What can hang from each mark
L: D
N: D
A: D
K: Z
G: L Z
D: L Z
Z: D G K U
P: D G
T: G

Every row comes from one small tree of marks. Brackets hold a mark, then the marks that hang from it, in alphabetical order. Every link used is in the known rows. Which tree was each row made from?
In the rows, 128 means zero.
Known rows
(K (Z (D L) G U)): [ 85  85 112 107 128 115 101 168 116  86 142  91 155 120 174  91  94 118
 110 151 134  54  78 139  68]
(T (G L (Z K))): [164 153 104 126 142 110 179 103 154 144 129  93 140 153  60 111 170 162
 159 130  98 107 165 116 174]
(A (D L (Z K))): [116  91 164  97 165 119  89 143  80 130 136 158 111 122 157 121 149 111
 157 111  96 128  53  95 122]
(P D): [151 106 152 115 108 153 154 138 143 149  60 213 118 133 113 154 116 140
 116  96 143 159 125 145 163]
(K (Z G)): [137 116 139 112 122 125 166 130 158  98 121 144 166 107 126 126 106 140
 135 160 155 106 106 143 131]
(A (D L Z)): [124  87 178  78 129 106 108 159  64 150 121 185  99 146 161 136 123 108
 132 106 116 142  75 124 109]
(L (D Z)): [147 121 168 107 131 153 155 130 107 168 129 193 123  90 121 177 137 108
 143 127 148 184 183 132 134]
(Z D G K U): [104 129 112 180 152 135 113 123 138 102 139  85 151  93 130 124 140 140
 146 150 110 122 103 100 116]
(P D G): [125  89 180  99 124 127 188 116 124 127  47 214 106 121  99 155  98 114
  87 107 165 138 132 128 129]
(K (Z G U)): [115 132 119 140 130 120 135 135 175  87 138 117 160 106 149  98  97 146
 101 159 171 123 104 164 111]
(D L (Z K U)): [ 89 125 125 137 159 139  63 133  65 131 175 133 132 116 175 116  98 123
 130 130 130 106  99 120 106]
(K Z): [130  92 139 102 106 137 153 142 138 105 120 173 131  98 106 142 102 128
 129 153 124 124 131 170 113]
(N (D L (Z K))): [133 107 112 141 137 116 107 130  52 143 166 144 121 135 149 122  92  77
 146 110 104 111  47  98 162]
(P (D Z) (G L)): [124 121 181  91 104 158 158 125  83 110  75 168  95 168 142 154 155 105
 121  76 196 119 179 130 116]
(G L (Z D K U)): [103 143  99 160 142 133 106 128 180 101 129  56 106 117  93 114 160 137
 139 142  61 125 169 125 114]
(Z K U): [118 133 116 165 143 138  95 105 152 123 141 137 124  91 117 139 108 159
 121 145 108 155 122 139 128]
(G (L D) (Z K U)): [134 179 111 138 158 118 119  88 250 145 113  91 106 113  94 107 162 146
 103 156  87 183 192 121 146]
(D Z): [130 114 157 124 117 154 141 139  62 140 139 181 124 105 125 170 112 117
 149 126 149 153 152 142 126]
(G (L (D (Z K U)))): [138 174 125 140 138 167  82  99 152 135 156 105 111 126 145 141 193 127
 144 122 138 169 197 125 116]
(N (D L (Z G U))): [124 147 109 154 117  87 106 137  77 148 162 110 140 169 189 102  61  98
  98 106 176 117  29 118 145]
(N (D L)): [160 100 118 116  89  77 130 128  96 162 115 183 100 151 130 143  49 107
  99 114  97 129  55 118 162]
(K (Z D (G L) U)): [112 131 103 128  92 141 112 146 165  60 129  58 138 151 151 105 162 134
 133 141 140  84 150 152  80]
(K (Z D (G L))): [130 116 124 102  90 149 144 148 147  69 115  80 142 147 125 129 179 124
 162 135 133  72 152 128 100]
(G (L D)): [179 145 150  93  86 135 141 102 174 164  90 169  94 137  98 183 160 141
 131 127 117 170 209 128 140]
(T (G Z)): [150 115 130 116 138  97 222 133 127 176 120 156 150 121  56 125 101 158
 119 137 123 139 150 144 162]

Write each row's tree
[137 190 127 149 108 168 105 138 136 116 100 108 140 194 193 109 169 141
 122  71 222 132 138 145 145]
(P (D (Z (G L) U)))
[141 104 127 121 105 105 127 150  45 163 149 174 107 152 153 136  70  83
 122 104 132 125  59 117 151]
(N (D L Z))
[181 148 139  88 110 155 179 113  89 181 140 147 132 163 106 162 197 134
 158 103 173 145 220 126 135]
(T (G (L (D Z))))
[172 175 124 155  82 118 149 111  94 133 133 102 131 188 143 137 138  98
 155  92 172 137 107 112 178]
(N (D (Z (G L))))
[ 97 102 110 136 119 136 136 158 150  73 138  91 160 104 145 110 121 128
 123 157 139 102 106 151  86]
(K (Z D G U))
[123 194 115 173 145 156  84 103 127  98 161  65 149 147 169 117 172 144
 156 125 171 119 140 117 131]
(D (Z (G L) K U))
[177 159 110 102 159 117 194  96 199 174 112 103 135 135  51 115 197 148
 144 140  97 141 196 104 180]
(T (G (L D) (Z K)))
[129 157 120 175 154 119 116  98 167 113 139 112 162 101 132 120 113 157
 126 155 142 139  96 109 147]
(Z G K U)
[109 125 139 157 168 138  94 133 127 117 148 129 113 108 149 116 161 126
 142 120 118 199  84 132 119]
(A (D (Z K U)))
[ 72  98 108 138 171 103  93 150 138 125 135  90 121  95 118  93  89 128
 111 154  46  93  95 114 105]
(G (Z (D L) K U))
[132 155 116 151  88 137 112 122 139 106 117  76 119 154 135 145 158 153
 137 126 134 115 160 130 104]
(Z D (G L) U)
[121 145 129 149 170 163 112 110 138 151 161 146 135  75 138 137 147 118
 129 143 140 185 159 118 121]
(L (D (Z K U)))
[ 96 145 131 151 167 124  77 123  84 121 174 102 166 120 192  96 105 121
 133 134 162  83  73 105 120]
(D L (Z G K U))
[146 164 114 107 110 129 127 110 236 104 113  92 147 140 148 105 161 142
 103 150 167 138 169 148 110]
(K (Z (G (L D)) U))
[104 140 111 170 171 109 130 115 195 126 133 118 133  81  94 106  94 149
 110 163  83 160 123 139 143]
(G (Z K U))
[ 97  83 122 113 110 124  91 155  89 138 127 143 105 124 144 144  80 132
 102 132  99  98 114 138  77]
(Z (D L) U)
[129 141  92 197 139 132 107 119 102 127 184 116 126 113 146 116 103  99
 130 122 136 173  73 133 155]
(N (D (Z K U)))
[104  95 181  99 152 105 212 126 167 129  41 191 112 110  85 128  84 109
  77 115 138 148 131 125 155]
(P D (G Z))
[168 146 122 111 105 105 198 119 143 163 111 121 131 169  61 125 145 164
 131 121 121 118 186 145 161]
(T (G L Z))
[ 80  68 113  94 117 133  91 177 105  97 141 124 122 118 154 106  89 115
 102 148 103  69 104 159  48]
(K (Z (D L) U))
[114 135 147 122 161 130 106 123  62 123 155 129 166 119 168 121 116 111
 161 130 147  75  78  81 143]
(D L (Z G K))
[130 117 133 115  97 128 153 145 144 122  92 108  96 142  77 148 150 133
 145 125  67 123 192 131 124]
(G L (Z D))
[124 120 110 145 106 104  94 147  65 160 162 146 110 159 178 116  49  95
  92 106 145 135  58 142 134]
(N (D L (Z U)))
[199 140 125  85  95 131 184  99 145 187 106 159 123 163  72 162 186 159
 133 116 141 147 213 128 145]
(T (G (L D)))
[121 123 120 129 134 130 131 129 157 108 110  82 107 124  75 136 178 127
 171 134  43 113 171 110 138]
(G L (Z D K))
[ 91  87 109 135 140 130  69 143  96 122 145 112 114 107 141 126 109 134
 131 142  73  87  98 115  85]
(Z (D L) K U)
